Each row comes from the steps of one walk. Every step used is in the known rows, and no mark comes twice. Write the walk behind each row, first mark first.
Known rows
deni -> kodo -> belug: [  3.1 -16.6  -4.5 -28.8 -21.1   6.9  23.0   2.8  -1.6 -25.8  10.4 -27.5
  22.8   7.0  14.0  -4.6  -0.2  19.2 -19.2   5.1  -8.0 -20.8   6.9  -1.9
 -26.7  27.7]
tiri -> giget -> belug -> deni: [ -2.2   9.2  20.2  12.1  25.9   4.3 -77.7  38.1  -4.8  -9.2 -28.3  12.3
   8.6 -16.9 -30.6  -3.3  45.2  -2.6 -33.9  32.6 -67.3 -17.1  12.0 -41.6
 -23.8 -14.3]
ligo -> giget -> deni -> kodo -> belug: [ -0.1 -25.8  -2.4  12.6  -8.9   9.1  21.7  41.6  -0.7 -37.6   3.2 -34.9
   9.9  -3.4 -26.2 -25.9  17.6  31.6 -29.4  19.5 -45.6 -46.0  20.5  12.0
 -52.6  12.3]
giga -> tiri -> kodo: [ 10.3   5.1 -22.6  25.1  37.7 -20.8  -7.3 -18.4  21.7  33.4 -28.2  21.6
   8.8  -3.2 -66.8 -33.0  11.6  16.1 -34.1  42.4  14.3 -11.3  13.9 -34.3
 -17.0 -10.2]
belug -> deni: [-10.9  22.0  -1.0  26.0  15.3 -20.7 -21.3   9.1  -0.3   0.7  -4.8  17.4
  -3.9  -1.6 -22.0  15.7   2.4   2.0  -7.2  18.2  -6.2 -20.1   1.1   0.0
   4.1  -8.4]
tiri -> giget -> ligo -> kodo -> belug -> deni: [ -6.7 -15.8 -12.0  61.4  17.2   9.7 -45.7  31.0 -14.9 -17.2   4.1  -9.2
   1.2   0.3 -71.1  20.6  41.1  45.4 -37.6  23.2 -59.7 -57.3  34.9 -28.0
   0.4  -9.3]
deni -> kodo -> belug -> ligo -> giget: [ 11.8  -9.6 -11.0 -16.5 -17.9  11.8  14.7   3.7   3.7 -68.3  14.3 -18.3
  11.5   8.1 -10.1  41.1  11.7  10.6 -41.6  22.8 -31.4 -71.1  18.6 -20.8
 -25.3  30.2]
tiri -> giget: [ 13.6 -12.8  18.3  -1.0   6.2   4.8 -31.6  -1.6  -8.8   2.1 -15.2  -3.4
  -0.3   8.6 -19.2 -13.2  27.2 -10.7   7.3  21.9 -44.9  -7.8   1.4 -16.5
 -29.1   1.4]
ligo -> kodo -> belug -> giget: [  6.4   0.9   6.0   4.0 -10.9  19.5  10.4   4.3  -5.1 -12.6 -14.3 -10.8
   7.2 -16.8 -43.3 -22.2   9.0  21.6 -53.7  15.2  14.1 -32.6   1.8 -28.5
   5.7  31.9]
giget -> belug: [ -5.4  -0.6   1.4 -11.1   4.2  19.8 -25.4  29.9   5.5 -14.9 -10.4  -0.8
  11.2 -21.6  10.7  -5.5  11.7   5.8 -30.3  -7.2 -18.3  10.6  11.6 -25.9
  -1.1  -6.5]
deni -> kodo -> ligo: [  1.6  -7.2 -22.5  13.5 -14.2 -13.9   3.5   0.4  15.1 -38.8  10.2  -4.1
  10.4  10.5  -3.9  16.5 -29.8  19.6 -32.4  -3.5 -22.4 -18.8   2.5   0.0
 -14.8  24.0]
giga -> tiri -> deni: [ -9.9  31.2 -10.0  16.5  20.5 -35.5  20.7  -9.7  -3.4  67.1 -19.1   3.1
  -6.1  11.0 -38.4 -34.7  34.9  30.6  -9.3  40.2  -9.6   2.5   2.8 -28.3
  -1.5 -21.1]
giget -> deni -> kodo -> ligo: [-12.1  -1.9 -26.1  61.9 -16.2 -11.1   0.4  39.2  15.6 -31.5   6.2  -6.4
  -1.3  13.4 -15.4   3.3 -37.9  40.5 -37.9  -1.5 -39.0 -18.5   3.6   7.5
 -14.5  12.3]
belug -> giget -> ligo: [  2.2  21.3 -23.2  34.1   4.3  23.9 -28.5  23.6  32.9 -18.4 -31.4 -10.0
 -11.5   0.5 -13.0   2.9  15.4   3.6 -29.1  -9.3 -39.8 -18.6  12.1 -29.6
  -0.4 -14.4]
giga -> tiri -> giget: [ 16.0   4.4   1.5   4.8  23.2  -9.7 -11.3 -13.3  -1.8  30.9 -24.5   9.6
   3.9  17.4 -48.8 -27.6  40.6  -5.2 -15.2  51.1 -36.2 -17.0   6.1 -40.9
 -34.9 -11.9]
belug -> giget: [  8.8  25.3   6.9  -2.5  -1.7   8.5 -14.3   3.6  16.9  -5.0 -33.5  -0.4
  -4.6  -7.0 -14.8 -20.6   9.0 -16.3 -21.9   9.8  -8.8 -12.1 -10.8 -21.7
  -9.1   9.0]
tiri -> giga: [ 10.5 -36.5  -4.4 -17.4  30.3   0.3  -6.0 -23.8 -14.7  15.7  18.2 -16.7
  -2.8  -9.2 -17.9  -1.7 -10.1  -6.0   7.8  -5.7   0.1   1.7   5.1 -15.3
   6.3 -11.8]
giget -> deni: [-14.7   6.1  -4.4  47.3  -1.2   0.6   1.0  40.0  -1.2   8.5  -4.8  -2.4
 -11.6   2.7 -12.2 -15.5  -9.0  20.6  -5.2   1.7 -15.5  -0.5  -0.4   8.6
   1.5 -12.4]
ligo -> giget: [ 12.8 -13.4   5.9  -3.4  15.2   1.8  -1.8   0.1   2.7 -21.4  -0.2  -6.8
   1.8 -12.7 -27.9  -8.2  25.3  -8.7  -5.7  10.4 -22.3 -23.5  13.3   4.7
 -25.7  -4.4]
belug -> giget -> deni -> kodo -> ligo: [ -2.3  22.0 -20.3  60.1 -17.1  -3.8 -11.6  44.6  30.6 -37.6 -27.2  -6.8
  -5.7   6.7 -28.7 -18.3 -28.6  24.4 -57.3   9.5 -46.5 -29.9  -6.4 -13.3
 -22.5  22.1]
giga -> tiri -> giget -> ligo -> kodo: [  4.8 -22.8 -38.2  70.2  31.0  -0.7 -27.9  11.7   2.8  17.1 -15.8  -4.3
   8.8  32.6 -85.0 -32.2  41.5  38.3 -37.5  44.3 -36.0 -33.9  33.5 -35.2
 -12.6 -29.5]
ligo -> kodo: [ -4.0 -24.7  -8.2  31.5   3.6  -6.7  -1.6   1.7 -11.2  -0.4   7.2  -2.1
  11.2   3.4 -37.8 -27.4  -2.0  24.7 -16.3   9.9  32.1 -10.5   6.2  11.1
  14.9   6.2]
giga -> tiri -> deni -> kodo: [ -8.8  11.9 -21.3  15.2  14.3 -46.4  21.8  -8.5   4.9  47.5 -22.4 -16.4
  12.5  33.4 -32.5 -62.6  30.4  38.9 -13.8  52.6  -5.7  -9.8   6.3 -14.0
 -24.8  -9.0]
ligo -> giget -> belug -> kodo: [  8.2   2.1   0.8 -17.1   9.6  19.7 -35.0  11.5   7.2 -42.7 -37.9 -13.8
   8.8 -14.0 -52.1 -20.8  36.2   9.2 -47.0  -0.1 -10.1  -6.7  -4.1 -16.8
 -30.2  -9.4]

Write each row's walk
[ -3.5  -9.7  -4.0   5.5  25.8  -9.2 -47.5  41.4  14.8 -51.9 -18.6  -8.2
  27.4 -16.6 -37.3 -26.7  40.2   7.4 -49.6  30.6 -43.1 -43.6  28.6  -4.7
 -51.3  -8.2]
ligo -> giget -> belug -> deni -> kodo
[ 13.0  -0.1  -4.2  11.8   7.2   1.0   1.0   2.1   8.7 -40.9  12.5   9.8
  -7.1 -22.8 -35.1  34.1   4.6   1.4 -30.3  -5.7 -49.7 -32.7  16.4 -11.9
 -15.6   6.9]
kodo -> ligo -> giget
[-10.8 -26.8 -38.8  67.7   8.7   7.3 -14.9  22.0   3.6 -13.9  12.7 -11.8
   3.3  13.1 -38.7  -7.6   1.2  43.7 -22.7  -6.4   3.0 -18.7  27.8   6.5
  21.1 -16.4]
giget -> ligo -> kodo
[ 10.3  15.3 -33.6  43.2  30.5 -22.1  -4.9 -19.6  29.5  12.5 -13.8  35.5
   1.6 -16.7 -74.7  10.8 -10.5  27.7 -58.1  27.3 -11.4 -20.1  13.2 -50.6
  -5.5   1.3]
giga -> tiri -> kodo -> ligo
[  0.6 -26.6  -9.4  41.4   4.0  -8.8  -2.5  42.1  11.0 -31.4  -7.5 -27.5
   7.8  14.1 -37.3 -49.5  11.7  18.7 -15.5  26.4 -35.3 -33.5  17.9  30.5
 -51.8  -5.2]
ligo -> giget -> deni -> kodo
[-11.4  25.4   5.6   0.7   0.7  -2.2   2.0   9.8 -11.2  -4.4   8.1   7.8
  -3.2 -20.8 -12.5  36.8   9.9  14.6 -23.5   9.0 -14.3 -31.5   5.0 -15.9
   6.8   7.0]
kodo -> belug -> deni
[-13.1 -12.8 -14.1  46.3 -11.2  -9.3  -2.9  41.3   8.1 -11.4  -9.3 -21.4
   6.6  24.4  -6.7 -41.3 -15.1  27.7  -9.0  15.2 -11.4  -9.5   2.8  25.5
 -28.0  -0.7]
giget -> deni -> kodo
[ -9.9 -25.6 -31.5  37.7  -6.0  24.4   7.7  22.4  -4.9 -21.1  23.7 -20.5
   6.3  -3.4 -27.1  15.8   5.8  55.5 -36.6 -14.5  -7.1 -30.8  33.2 -12.1
  21.3  -0.4]
giget -> ligo -> kodo -> belug
[  2.4  23.7 -16.3   4.5 -10.5  40.8  -5.7  23.6  21.9 -23.8 -18.7 -18.8
  -9.1 -14.0  -3.4  26.9  19.5  15.4 -43.3 -15.2 -50.6 -30.1  15.3 -46.9
  -0.9   2.9]
kodo -> belug -> giget -> ligo
[ 10.5   7.6  -9.4  12.9   3.3   4.1  -8.5   3.6   4.9 -41.8   4.5   9.1
 -11.2   1.5 -23.4  44.7  11.1  -8.7 -18.3  16.9 -24.4 -48.6  11.7 -20.5
   1.7   2.5]
belug -> ligo -> giget
[  9.3  -1.0 -15.4  37.9  14.7  -9.2 -23.6  -8.6  20.2 -15.8  -3.8  23.1
  -5.4 -27.2 -45.8  25.5 -19.2  22.9 -38.2  -3.1 -18.3  -9.9   8.6 -28.8
  -1.0  12.9]
tiri -> kodo -> ligo
[  2.5  18.7 -17.0  59.4  -3.1  -0.1  -9.7  20.7  11.1 -40.6 -19.4   0.0
 -23.1   1.1 -80.6  15.8  -7.5  34.2 -45.1  -7.1 -32.9 -25.1 -15.3   1.9
 -15.4  -2.2]
belug -> kodo -> ligo -> giget -> deni
[-17.2   3.7  -9.9  12.3  12.0 -11.0 -45.9  41.6  12.4 -32.6 -17.6  -2.5
  27.2  -6.0  -8.8 -19.9  12.0  14.4 -46.2  21.2 -19.9 -19.0  13.6  -9.2
 -25.4  -5.6]
giget -> belug -> deni -> kodo
[ -0.5  22.8  -5.1 -10.6 -24.6  20.2  16.3   2.9  -5.4 -28.8  18.2   8.1
  -9.4  -3.7  13.4  79.1  -9.1  13.0 -31.5  -0.5 -11.0 -37.6   3.1 -41.0
  30.2  23.8]
kodo -> belug -> ligo
[ -3.8  23.9 -15.9   4.0 -10.3  14.6 -31.9   8.7  11.9 -41.9 -25.3   8.1
  -0.4 -11.9 -30.4  31.0 -15.5  30.4 -67.2 -28.8 -12.0  10.5 -19.1 -37.6
   6.6   9.4]
giget -> belug -> kodo -> ligo
[ -2.5  -5.6   1.0  42.0  11.7   2.2  -2.3  41.5   1.9 -11.2  -3.2  -9.0
 -10.8 -10.6 -41.1 -21.3  15.9  10.6  -9.4  13.2 -39.3 -23.8  12.6  12.3
 -26.4 -15.8]
ligo -> giget -> deni
[  0.2   5.0  -9.6  58.9   4.9   1.3  -0.2  42.7   8.5 -33.0   8.9   7.5
 -19.5 -23.8 -47.0  23.0  -5.3  23.2 -33.2  -4.3 -63.3 -31.2  15.9  -4.1
 -14.6  -4.7]
kodo -> ligo -> giget -> deni
[  3.3   3.6 -26.1   2.7 -16.3  27.6  -4.5  26.7  31.4 -45.1 -19.6 -39.8
  11.0   8.2   0.2  -4.3  13.1  23.1 -49.6  -2.6 -45.2 -40.0  18.6 -31.2
 -27.7  13.4]
deni -> kodo -> belug -> giget -> ligo
[ -3.5   9.8   9.1   8.5  33.8   2.5 -44.7  41.3   4.1 -32.9 -15.4  11.8
   7.8 -39.6 -41.8  -1.3  44.4  -0.5 -43.2  20.9 -47.2 -34.9  24.3 -20.6
 -22.4 -19.6]
ligo -> giget -> belug -> deni
[-11.6   4.8 -13.0  25.8   8.9 -31.0 -21.8  10.7   7.0 -18.3  -8.7  -3.2
  14.8  19.3 -18.7 -13.9   0.2   8.3 -13.1  29.0  -4.3 -31.4   2.6  16.6
 -22.7   1.6]
belug -> deni -> kodo
[-14.3   9.5 -21.4  37.1 -33.6   9.2  15.2  41.3  -1.3 -39.7  11.7 -14.3
  -0.6  22.3   4.9  38.7 -25.2  39.0 -39.1  14.8 -25.5 -45.0   4.0 -16.2
   3.6  22.9]
giget -> deni -> kodo -> belug -> ligo
[  8.1 -21.8 -13.0  -1.6   3.1   9.3 -23.0  33.0  19.7 -74.1  -0.4 -11.6
  23.1 -23.7 -21.5   2.3   9.2  16.8 -67.1  -0.3 -63.6 -31.7  28.5 -21.2
 -45.9  12.8]
deni -> kodo -> ligo -> giget -> belug
[  5.9  37.4 -13.3  43.7  20.5   6.3   3.4  23.2  29.1  30.8 -53.6  10.0
  -5.3 -24.2 -83.3 -43.5  15.2  32.0 -76.4  50.4 -21.2 -33.3   6.8 -67.0
 -25.5   3.1]
giga -> tiri -> kodo -> belug -> giget -> deni
[-15.9  22.5   2.1  14.2  19.1  -0.9 -46.4  40.7   4.3 -13.1 -14.2  16.1
   7.2 -26.9 -13.6   8.7  18.3   7.3 -37.9   9.5 -21.9 -10.0  11.8 -25.7
   1.6 -16.1]
giget -> belug -> deni
[ 13.6 -20.4 -16.7   9.9  -0.7 -10.6   0.8   3.6  17.3 -61.0   9.8 -10.4
  11.4  -1.6 -31.2   5.5   0.1  10.6 -35.1   5.1 -46.8 -42.5  17.2   3.1
 -43.9  18.6]
deni -> kodo -> ligo -> giget
[-12.1 -10.5  -7.4  17.3 -22.9   7.6  21.8  39.0   0.8 -17.6   5.1 -30.4
  10.1   6.0   2.7 -18.8 -10.4  39.3 -23.6   8.8 -23.3 -20.3   7.5   7.8
 -23.9  15.4]
giget -> deni -> kodo -> belug
[  9.2   0.8 -28.7  38.0  27.7   5.8 -28.8   8.2  15.0  20.4 -20.5  -0.9
  -2.6  27.1 -45.1  -4.3  46.3  13.9 -21.8  31.6 -68.1 -25.0  29.4 -45.6
 -28.4 -36.3]
giga -> tiri -> giget -> ligo
[ 10.4  10.3  -0.5 -14.7 -11.0  21.7  15.1   2.9  -4.9 -46.4  18.2   1.3
  -8.3 -16.3 -13.0  71.7  17.5   3.5 -37.4   9.5 -35.6 -60.4  17.0 -37.4
   1.3  19.4]
kodo -> belug -> ligo -> giget
[ -8.2  24.0 -32.6  32.3   7.2 -47.3  23.4  -7.4  13.8  25.9  -6.9  -2.3
   5.0  20.0 -40.6 -18.7   5.5  50.5 -41.2  35.8 -31.5 -16.4   7.4 -29.8
 -14.8   2.3]
giga -> tiri -> deni -> kodo -> ligo
[-10.3  -4.6  -4.0  10.2  -0.9 -32.8   0.5   2.3  -2.4  16.9 -12.1 -29.6
   8.8  22.2  -5.2 -49.8  18.2  33.1   6.3  23.3 -14.9  -0.5   2.4  10.1
 -17.3   3.2]
tiri -> deni -> kodo
[ -0.5 -24.7   3.5  45.6  -3.6  -5.0 -35.8  36.8  -0.5  -9.3 -23.2 -26.9
   7.8  35.4 -25.9 -55.4  13.0  15.0  -5.5  36.6 -59.5 -16.7   4.5   6.4
 -51.7  -0.3]
tiri -> giget -> deni -> kodo
[-10.1  -4.0 -19.9  40.8  -2.7  16.7 -32.9  34.2  -5.2 -36.5   1.5  13.2
  12.2  -3.7 -24.7  24.6  -8.3  32.0 -63.3  10.6  14.8 -22.9  15.2 -37.5
  42.1   6.7]
giget -> belug -> ligo -> kodo
[-14.1  15.3 -21.1  26.4   4.8 -14.3 -42.3  41.7  18.6 -51.8  -3.2  11.4
  16.1 -19.2 -15.7  25.5 -11.4  28.0 -72.2   5.9 -46.2 -27.8  16.7 -25.5
 -13.3   8.0]
giget -> belug -> deni -> kodo -> ligo
[ 12.6  27.7 -15.3   8.8  11.9   5.9 -42.8  -3.4  12.8 -10.7 -48.9  15.8
   4.5   4.9 -76.0   6.9  27.4  25.2 -82.7  23.9 -50.4  -6.6 -14.4 -77.1
 -29.8  -2.8]
giga -> tiri -> giget -> belug -> kodo -> ligo
[ -4.1   9.9  -9.1  45.6 -11.2  -1.7 -13.6  43.2  26.0 -17.9 -40.6 -22.3
   1.7  18.7 -20.4 -60.1  -6.0  10.6 -33.1  26.9 -21.5 -19.9  -8.7   2.5
 -34.4   7.6]
belug -> giget -> deni -> kodo
[ -0.6  11.2 -23.3  16.1  25.6 -26.9  -0.1  24.3  17.9  -8.0 -16.9  -5.9
  17.5 -13.6 -59.6 -33.4  45.3  49.2 -78.5  38.8 -71.3 -30.1  32.9 -47.9
 -45.3  -7.4]
giga -> tiri -> deni -> kodo -> ligo -> giget -> belug
[ -3.0  13.3 -13.1  60.8   1.5   5.1 -10.8  42.1   3.7 -34.0  -1.6   7.6
 -23.6   3.0 -35.0  32.9   2.7  10.6 -23.5  20.2 -42.6 -48.8  11.9 -11.7
   1.6  -9.4]
belug -> ligo -> giget -> deni
[ -1.9  14.8  -5.3  32.4 -13.1  24.0  13.7  43.9  -4.8 -40.4  11.6  -0.1
 -18.7 -12.2 -27.5  57.5   9.4  21.8 -38.5  13.0 -49.9 -59.6  15.9 -28.9
   4.7   6.8]
kodo -> belug -> ligo -> giget -> deni
[  3.5   1.4 -23.5  64.6   5.8 -20.5 -12.3  28.4  12.9  -0.4 -17.2   1.9
   3.2  31.4 -57.9 -24.3   2.9  33.7 -51.4  49.6 -75.8 -33.7   8.9 -31.6
 -47.4  -1.3]
giga -> tiri -> giget -> deni -> kodo -> ligo
[ -8.7   7.1 -16.5  27.2  -8.6 -35.2   5.1   3.1   3.8  -3.2   3.2 -14.4
   0.3   9.6 -13.4  -5.8  -4.2  44.9 -20.1   5.8 -39.6  -8.4   2.7  -6.3
  -6.0  16.2]
tiri -> deni -> kodo -> ligo
